Each row was made from one small tree. The marks that hang from a mark follow it in brackets, in alphabetical order. Every link used is in the known rows. Write each row's tree.
Known rows:
K{D{A}}: [-2.37  1.02 -0.34  0.34  1.14  1.24 -1.01  0.24  0.25  0.96 -1.02  0.06
  0.26  2.13 -1.10  1.65 -1.28 -1.65 -3.42  0.74 -1.76 -1.05 -0.89 -1.09
  0.50 -0.09  0.34 -1.77 -0.10  0.52 -0.65 -1.37]
Q{J{K P}}: [-1.21 -1.15  0.54  0.12  0.03 -0.94 -0.55 -3.97 -0.54 -0.39  0.12  0.18
  2.05 -0.79  0.20  0.44 -1.90  1.13 -0.53 -0.33  0.35  0.38 -0.99 -0.34
  0.43 -0.25 -0.13  0.02 -1.03 -0.54 -0.39 -1.44]
Q{D J{N}}: [ 0.25  0.20 -0.66 -0.43  2.27  1.22  0.29 -2.70 -1.49  2.19  0.13 -2.61
  1.58 -0.41 -2.02  0.43 -0.37  1.14  0.85 -0.88 -2.03  1.55 -1.60 -2.05
  0.36 -1.80  0.60  0.28 -1.86 -0.82  0.88 -0.23]
K{D J{N{M{C}} P}}: [-3.07 -0.66 -0.81 -2.19 -0.51  0.25 -1.41  1.10 -2.91  1.56  0.94 -0.23
  0.62 -1.51  0.27 -0.75 -1.03 -3.10 -1.40 -0.34  0.74 -3.47  0.77  2.18
 -0.11 -1.88 -0.66 -3.28 -1.27 -0.19  1.19  0.34]
J{K{D{A}} N{M} P}: [-1.44  0.59  2.00 -2.04 -0.85  0.75  1.91 -0.74 -0.05  0.88  0.66  0.41
 -1.61 -1.36 -0.31 -1.50 -0.16 -0.32 -1.57  0.51  0.58  1.34 -0.43  0.55
  0.03  0.10 -1.94 -0.52 -0.88 -1.94  0.71 -0.18]
A{D}: [-1.71  0.50  0.75 -0.15  1.66 -0.01 -3.38 -0.73  0.47  0.89  0.49  0.61
  2.45  2.66 -2.03  0.75 -1.42 -2.39 -2.23  0.04 -0.38 -0.93 -1.69 -2.34
 -0.61 -1.32  1.17 -0.31  0.87 -1.39 -2.35 -2.30]
N{M{C H}}: [-1.69 -0.58 -0.89 -1.18  2.00  0.95 -5.54 -1.38 -1.97  1.78 -0.68  0.12
 -1.42  0.72 -0.88  0.54 -1.80 -1.49 -1.06  0.44  0.06 -0.80 -0.49  0.43
  1.44 -2.80  0.84 -1.03  0.74 -1.40 -0.55 -1.55]
K{J{N}}: [-0.98  0.00 -0.31 -0.79  1.34  0.19  0.21 -0.77 -0.75  1.25 -0.38  0.24
  1.82  0.74 -0.74  0.06 -1.65 -2.31 -1.63  0.01 -0.81 -1.24 -1.04 -1.86
 -1.39 -1.93  0.28 -1.02  0.29 -1.28  0.28 -0.27]
K{D{A} J{N{M{C}} P}}: [-3.43 -0.42 -1.18 -2.34 -0.86  0.98  0.77  1.57 -2.23  1.09  1.24  0.22
 -0.15 -1.16  0.74 -0.19 -0.72 -2.28 -2.10  0.16 -0.23 -2.18  1.01  1.72
 -0.77 -0.71 -1.08 -3.52 -1.47 -1.09  0.95  0.83]
C{M{H}}: [-1.60  0.53  0.69 -0.06  2.86 -0.02 -3.55 -2.95 -0.24  1.83 -1.00  0.52
 -1.54  0.74 -2.37  0.74 -2.88  0.02 -2.25  0.98 -1.34  0.77 -0.62 -0.16
  0.82 -1.74  2.68 -0.27  1.91 -0.48 -1.19 -3.29]
D{A}: [-1.64  0.23  0.00  0.46  1.78  0.42 -0.36 -1.12  0.39  0.72 -1.18  0.45
  0.13  2.76 -1.35  2.20 -1.71 -0.57 -2.00  0.73 -2.25  0.54 -1.48 -2.56
 -0.64 -0.29  0.70 -0.22  0.77 -0.91 -0.77 -1.13]
P{J{K N{M}}}: [ 1.96  0.89  0.75 -1.34  1.36  0.12  1.96 -1.42 -0.48  2.13 -0.63  0.92
  0.42 -0.05  0.18 -1.45 -0.75 -0.69  0.42 -0.46  2.16  1.88 -1.48 -2.09
 -0.27 -1.53 -0.98  1.51  0.60 -0.60  0.45 -0.59]
H{M{C}}: [-2.31 -1.35 -0.78  0.04  2.89  0.54 -3.36 -0.60 -0.64  1.14  0.81 -0.04
  0.62  0.79  1.37 -0.28 -2.34 -2.08 -0.96  0.19 -0.30 -2.28 -1.46 -1.77
  0.64 -1.75  0.93 -1.21  1.45  0.59 -0.53 -1.16]
K{D{A} J{N P}}: [-3.38  0.17 -0.08 -1.37 -0.53  0.50  1.98  0.65 -0.59  0.25  0.81  0.25
  1.55 -0.54  0.64  0.73 -0.87 -1.86 -3.03  0.25 -1.79 -0.93 -0.01  0.44
 -1.55  0.80 -0.80 -2.64 -1.46 -1.32  0.15  0.54]
Q{D{A} J{K N{M} P}}: [-0.28  0.05  0.75 -2.07  0.18  1.11  3.26 -3.58 -0.83  1.07  1.60 -1.89
 -0.64 -2.09 -0.97 -0.86  0.22  3.49  1.42 -0.32 -0.26  4.48 -0.51 -0.81
  0.01  0.04 -1.48  0.53 -2.50 -2.18  0.96  0.65]
C{M}: [-1.43  0.92  0.62  0.64  2.42 -0.51 -2.03 -1.94 -0.17  2.22 -1.25  0.62
 -1.07  1.47 -2.74  0.90 -2.69 -0.42 -2.20  0.62 -0.78 -1.25 -1.25 -1.61
  0.68 -2.11  2.57 -0.20  2.17  1.27 -0.40 -3.13]
K{D{A} J{N}}: [-2.09  1.03 -0.78 -1.26  0.98  1.78  1.70  1.07 -0.39  0.96 -0.05  0.05
  1.71  0.51 -0.18  0.28 -1.07 -2.63 -3.44  0.69 -1.70 -1.00 -0.52 -0.86
 -0.91  0.15 -0.78 -2.70 -0.93 -0.54  0.39 -0.15]
K{D{A} J{P}}: [-4.48 -0.17 -0.80 -0.41 -0.39 -0.08 -0.09  0.31 -0.70 -0.45  0.64  0.70
  2.04  0.43  0.56  2.09 -1.55 -1.72 -4.07  0.74 -0.89 -1.61  0.22  0.21
 -0.58  0.86 -0.46 -3.43 -0.81  0.05 -0.71 -0.55]
K{D J{P}}: [-4.37 -0.48  0.10 -0.12 -0.52 -0.75 -2.19 -0.04 -1.20  0.05  0.60  0.37
  2.82 -0.01  0.08  1.46 -1.77 -2.86 -3.15  0.08  0.12 -3.11  0.19  0.94
  0.07 -0.13 -0.19 -3.26 -0.43  0.98 -0.61 -1.04]
J{K N P}: [-0.58  0.13  2.19 -1.48 -0.50 -1.19  0.60 -2.90 -0.27  0.41  0.36  0.18
  0.60 -0.89 -0.10 -1.23 -1.54  0.41 -1.25 -0.29 -0.40  1.02 -1.57 -0.79
 -1.15 -1.14 -0.49  1.13  0.01 -2.40  0.20 -0.64]
Q{D{A} J{N}}: [-0.17  0.31 -1.20 -0.62  2.07  2.04  2.55 -2.19 -0.77  1.69  0.23 -2.29
  1.09  0.01 -1.80  0.83 -0.09  2.05  0.47 -0.31 -3.25  3.22 -1.35 -2.54
 -0.42 -0.41  0.48  0.07 -2.24 -1.58  0.74  0.21]
J{K}: [-0.50  0.66  0.81 -0.13  1.13 -0.25 -2.00 -2.53  0.31  0.37 -0.75  0.43
  0.68  1.28 -0.99 -0.03 -2.06 -0.63 -2.15  0.36  0.76  0.12 -1.57 -2.36
  0.28 -1.61  0.19  0.28  1.01 -0.39 -0.74 -2.17]

Write each row's tree:
[-1.84  1.09 -0.54 -0.92  1.21  1.00 -0.33  0.74 -1.21  1.49 -0.19  0.07
  2.02  0.03 -0.81 -0.45 -1.31 -3.42 -2.77  0.10 -0.50 -2.38 -0.45 -0.49
 -0.30 -1.29 -0.33 -2.52 -0.55  0.10  0.43 -0.90] | K{D J{N}}
[ 1.58  0.93  0.51 -1.05  1.35 -0.13  2.04 -1.86 -0.05  1.13 -0.30  0.80
  2.03  0.17  1.09 -1.17 -1.52 -0.26 -0.90 -0.87  0.48  1.74 -1.85 -2.61
 -0.60 -0.87 -0.35  1.43  0.36 -0.87 -0.07 -1.09] | P{J{K N}}
[ 1.11  0.50  0.24 -0.34  2.35 -0.03  1.26 -0.69 -0.99  3.02 -1.02  0.80
  0.37  0.70 -0.53  0.48 -0.79 -1.43  0.70 -0.71  0.31  0.61 -1.68 -1.96
 -0.53 -1.67 -0.27  1.08  0.83 -0.03  0.66 -0.14] | P{J{N{M}}}
[ 1.09  1.49  0.82 -1.60  1.08  0.98  1.32 -0.25 -0.74  2.43 -0.18  0.59
  0.53 -0.70  0.36 -2.07 -0.60 -1.66 -0.74 -0.61  2.40  0.35 -1.02 -0.52
  0.98 -0.98 -1.43 -0.12 -0.08  0.66  0.73 -1.03] | P{J{K{D} N{M}}}
[-1.10 -0.47  2.17 -0.70  0.52 -0.89 -0.02 -1.71 -0.96  2.17 -0.23  0.48
 -1.19 -0.21 -1.65  0.33 -0.69 -0.92  0.53 -0.09 -0.47 -0.24 -1.21 -0.37
 -1.03 -2.15 -0.37  0.87  0.65 -2.18  0.58  0.06] | J{N{M} P}
[-1.77  0.91 -0.35 -1.56  1.09  2.02  1.50  1.38 -0.73  2.11 -0.27  0.34
  0.07  0.29 -1.31 -0.15 -0.26 -2.79 -2.16  0.98 -0.07 -0.84 -0.02 -0.31
 -0.59 -0.45 -1.04 -2.70 -0.39 -0.67  0.94  0.12] | K{D{A} J{N{M}}}
[-1.76  0.29  0.41 -2.92 -1.17  1.17  0.80 -0.07 -1.57  1.04  1.29  0.02
 -1.37 -1.44  0.66 -1.99 -0.61 -0.34 -1.90  0.15  0.54 -0.27  0.30  1.28
  0.04 -0.59 -1.70 -1.19 -1.45 -1.25  1.03 -0.06] | J{K{D{A}} N{M{C}} P}
[-2.81  0.14  0.79 -1.46 -0.14 -0.04 -0.26  0.36 -1.53  1.59  0.73  0.38
  0.39 -1.14 -0.81 -0.36 -0.83 -3.10 -1.23  0.06  1.11 -2.30 -0.08  1.67
 -0.31 -1.10 -1.27 -2.27 -0.51 -0.53  0.71  0.01] | K{D J{N{M} P}}
[-1.75  0.58  2.30 -2.92 -0.44  1.50  0.53 -1.70 -0.23  0.90  0.90  0.43
 -2.06 -1.67  0.24 -1.67 -0.57  0.24 -1.94  1.13  0.06  2.86 -0.15  1.72
  0.01  0.42 -2.06 -0.82 -1.27 -3.58  0.04 -0.55] | J{K{D{A}} N{M{H}} P}
[ 1.06  0.67  0.01 -1.40  1.40  1.18  0.92 -3.50 -0.86  1.38  0.48 -2.50
  1.71 -1.23 -1.31 -1.29 -0.70  2.17  0.67 -0.80 -0.53  2.81 -1.37 -2.37
  0.57 -1.39 -0.23  0.66 -2.28 -1.05  0.95 -0.87] | Q{D J{K N}}
[ 0.66  1.60  0.08 -1.62  0.32  1.40  3.60  0.28  0.05  0.71  0.03  0.63
  1.61  0.15  1.65 -0.98 -1.08 -0.53 -2.70 -0.18 -0.07  1.94 -1.19 -1.85
 -0.26  1.07 -1.13 -0.20 -1.12  0.00  0.05 -0.96] | P{J{K{D{A}} N}}
[-1.48 -0.40  0.10 -0.42  0.13 -0.41 -0.91 -4.33 -0.97 -0.21  1.33 -2.03
  2.12 -1.34 -0.73  0.23 -0.92  2.67  0.13 -0.80  0.17  2.25 -0.63 -0.97
  1.05 -0.42 -0.05  0.07 -2.37 -0.42 -0.12 -1.32] | Q{D J{K P}}
[ 0.72  1.41  0.50 -2.92  1.31  2.26  1.95 -0.80 -0.15  1.59 -0.04  0.75
 -0.22 -0.74  1.18 -1.69 -0.43 -0.28 -1.68  0.68  1.06  3.76 -0.55  0.12
  0.41  0.78 -1.83 -0.50 -0.96 -1.54  0.10 -0.76] | P{J{K{D{A}} N{M{H}}}}
[-1.15 -0.11  0.74 -1.15 -0.71  1.10  3.13 -1.88 -0.33  0.26  1.03 -0.39
  1.06 -2.08  0.68 -0.80 -0.59  0.87 -1.56 -0.04 -1.23  1.09 -0.23  0.52
 -0.23  1.26 -1.36 -1.12 -2.64 -1.41  0.45 -0.53] | Q{J{K{D{A}} N P}}
[-0.04  1.60  1.36 -1.28  0.55  0.86 -0.39 -0.83  0.02  1.25 -0.22 -0.38
  0.46 -0.40 -0.87 -2.21 -1.25 -1.69 -2.41  0.02  0.31 -0.72 -1.22 -0.70
  0.27 -1.30 -0.78 -0.50 -0.41 -0.58  0.21 -1.72] | J{K{D} N}
[-1.77  0.12  1.01 -3.61 -0.67  0.83 -2.84 -1.39 -2.15  1.12  1.19 -0.31
 -1.40 -2.47  0.74 -2.70 -1.19 -0.86 -1.51  0.04  1.24 -0.17  0.37  3.09
  1.16 -1.57 -1.33 -1.36 -1.44 -2.36  0.42 -1.09] | J{K{D} N{M{C H}} P}
[-2.89  0.36  1.19 -0.75 -1.06  0.02 -0.08 -1.26  0.42 -0.60  0.48  0.43
  0.41  0.08  0.51  0.25 -1.47 -0.02 -3.69  0.64 -0.21  0.36 -0.55  0.10
  0.20  1.07 -0.87 -1.31 -0.64 -0.37 -0.68 -1.31] | J{K{D{A}} P}
[ 1.61  0.55  1.17 -2.38  2.04  0.66  0.32 -2.51 -0.57  1.74 -0.32  1.11
 -0.13 -0.69  0.59 -1.57 -1.28 -0.07  0.00 -0.07  1.64  3.69 -1.09 -1.11
  0.15 -1.02 -1.09  1.32  0.33 -1.91 -0.06 -0.68] | P{J{K N{M{H}}}}
[-0.27  1.33 -0.06 -0.45  0.57 -0.03 -0.64 -0.52 -0.37  0.64 -0.33  0.62
  2.84  0.69  0.90 -0.26 -1.74 -1.54 -2.83 -0.59  1.95 -0.54 -1.09 -1.29
  1.28 -0.02 -0.44 -0.75 -0.19  2.28 -0.73 -2.43] | P{J{K{D}}}
[-2.99  0.26  0.28 -1.38 -0.23  0.88  1.81  0.64 -0.95  1.15  0.73  0.64
  0.17 -0.75 -0.27  0.16 -0.35 -2.17 -2.02  0.74 -0.11 -0.89  0.35  0.86
 -0.98  0.14 -1.43 -2.69 -0.73 -1.15  0.74  0.79] | K{D{A} J{N{M} P}}
[-0.28  1.70  0.98 -1.60  0.35  1.86  1.51 -0.29  0.54  0.83 -0.21 -0.05
 -0.09  0.28 -0.29 -1.39 -0.84 -0.69 -3.20  0.59 -0.96  0.95 -1.37 -1.38
 -0.33  0.02 -1.07 -0.65 -0.77 -1.14  0.25 -0.99] | J{K{D{A}} N}
[-0.45  1.01  0.29 -3.51  0.48  2.14 -3.15 -0.82 -1.64  1.89  0.28 -0.43
 -1.64 -1.34 -0.13 -3.41 -1.25 -1.56 -1.93  0.33  1.33 -0.14 -0.05  1.55
  1.51 -2.27 -1.11 -1.50 -0.93 -1.62  0.72 -1.59] | J{K{D} N{M{C H}}}
[-1.39  0.94 -0.06 -1.28  1.57  1.14 -0.64  0.96 -1.46  2.30 -0.57  0.23
  0.62  0.04 -1.41 -0.67 -0.54 -3.80 -1.52  0.35  0.84 -2.44 -0.33  0.34
  0.22 -1.86 -1.09 -2.47 -0.18  0.02  0.94 -0.36] | K{D J{N{M}}}
[-0.38  0.19  2.60 -1.73  0.17 -0.74  0.48 -2.80 -0.39  1.14  0.30  0.52
 -1.28 -0.94 -0.69 -1.58 -0.76  0.11 -0.08 -0.03  1.33  1.05 -1.22 -0.28
 -0.50 -1.73 -1.18  1.11  0.24 -2.38  0.71 -0.25] | J{K N{M} P}
[-0.44  0.57 -1.17 -0.52  1.23  1.73  0.63 -3.16 -0.08  0.37  0.58 -2.01
  1.44  0.30 -0.89  0.68 -0.81  2.98 -0.84  0.09 -0.70  3.53 -1.10 -2.75
  0.85  0.32 -0.14 -0.43 -2.05 -0.04 -0.28 -1.22] | Q{D{A} J{K}}
[-1.03 -0.57  1.22 -3.45 -0.12  0.17 -2.16 -2.85 -1.72  0.93  1.06  0.04
 -1.46 -2.00  0.54 -2.52 -1.43  0.43 -0.52  0.04  0.71  1.52 -0.11  1.74
 -0.08 -2.20 -0.68  0.27 -0.73 -3.49  0.30 -0.62] | J{K N{M{C H}} P}
[-1.97 -0.57  1.00 -1.38  0.46 -0.63  0.07 -1.12 -1.55  1.42  0.44  0.82
  0.78 -0.81 -0.83  0.26 -0.93 -1.80 -0.28  0.12  0.73 -0.71 -0.64  0.17
 -1.47 -1.69 -0.70 -0.78  0.30 -1.72  0.76  0.65] | K{J{N{M} P}}
[-0.81 -0.41  1.13 -2.83 -0.65 -0.49 -0.80 -2.00 -1.62  1.13  0.90 -0.03
 -0.85 -1.44  0.13 -2.13 -1.27 -0.17 -0.10 -0.54  1.25 -0.36 -0.63  0.32
 -0.29 -2.50 -0.69  0.19 -0.16 -1.91  0.78 -0.46] | J{K N{M{C}} P}
[-2.30 -0.36  0.20 -0.33 -0.44  0.74  1.06 -2.15 -0.09 -0.49  0.62 -0.17
  1.48 -0.94  0.60  0.74 -1.13  0.91 -2.24  0.06 -0.33  0.60 -0.17  0.34
  0.90  1.56 -0.91 -1.85 -1.99 -0.12 -0.58 -1.50] | Q{J{K{D{A}} P}}
[ 0.41  0.60  0.78 -2.38  1.40  3.37  1.08 -2.30 -0.37  1.64 -0.06 -0.30
 -1.27 -1.88 -0.36 -1.49 -0.38  0.51 -0.78  1.07  0.15  3.22 -0.34  0.99
  0.98  0.50 -1.74 -1.26 -1.87 -2.50  0.46 -0.89] | Q{J{K{D{A}} N{M{H}}}}
[-1.65  1.32  0.31 -0.53  0.07  1.24 -0.74 -0.81  0.71  0.15 -0.44  0.38
  0.10  1.37 -0.37 -0.21 -1.39 -0.89 -3.98  0.87 -0.08  0.23 -1.12 -1.36
  0.83  0.22 -0.51 -1.68 -0.25  0.30 -0.48 -2.14] | J{K{D{A}}}
[-2.56 -1.55 -0.32 -3.05  0.34  0.09 -2.46 -1.34 -2.82  1.07  1.26  0.33
  0.05 -1.73  0.62 -0.82 -1.72 -1.45 -0.81  0.09 -0.03 -0.50  0.72  2.03
 -0.78 -2.16 -0.26 -2.01 -0.56 -3.21  0.18  0.22] | K{J{N{M{C H}} P}}
[-0.49  0.01  2.83 -2.84  0.33 -0.17 -1.07 -3.58 -0.46  0.92  0.56  0.40
 -1.56 -1.70 -0.32 -1.93 -1.06  0.62 -0.27  0.61  0.81  2.91 -0.86  1.02
 -0.49 -1.31 -1.31  1.09  0.11 -4.08  0.05 -0.68] | J{K N{M{H}} P}
[-1.44  0.65  2.11 -1.44 -0.97 -0.40  0.00 -1.45 -0.58  0.62  0.82 -0.11
  0.47 -1.20  0.18 -1.71 -1.17 -0.94 -2.31 -0.39 -0.12 -0.66 -1.00  0.69
 -0.06 -0.72 -1.01 -0.15 -0.91 -1.18  0.34 -1.09] | J{K{D} N P}
[ 0.74 -0.01  0.53 -1.48  2.99  0.81  0.00 -1.56 -1.07  2.73 -0.64  0.93
  0.23  0.28 -0.02 -0.01 -1.12 -0.91  0.42 -0.25 -0.20  2.26 -1.15 -0.72
 -0.25 -1.18 -0.17  0.95  0.47 -1.93  0.14 -0.46] | P{J{N{M{H}}}}
[ 0.89  1.11 -0.92 -2.32  0.61  0.98  0.03  0.59 -1.95  2.25  0.22  0.20
  0.61 -0.87  1.32 -2.58 -0.96 -2.06 -1.05 -0.96  2.41 -0.97 -0.24 -0.03
  1.11 -1.61 -1.11 -0.91 -0.84  1.47  0.95 -1.08] | P{J{K{D} N{M{C}}}}
[-1.12 -0.53  0.00 -1.07  1.12  1.01  2.59 -2.59 -1.40  1.91  1.17 -2.00
 -0.33 -1.28 -1.64  1.20  0.44  2.52  1.80 -0.41 -1.78  3.49 -0.60 -0.55
 -0.50 -0.12 -0.40  0.26 -2.59 -2.26  1.18  1.03] | Q{D{A} J{N{M} P}}
[-1.44 -0.63 -1.26 -2.89  1.83  1.39 -2.81 -0.88 -2.45  1.95 -0.01  0.11
 -0.34 -0.59 -0.06 -1.00 -1.72 -2.35 -1.01  0.68  0.04 -0.68  0.13  0.58
 -0.26 -2.88 -0.07 -2.25 -0.16 -2.17  0.33 -0.36] | K{J{N{M{C H}}}}
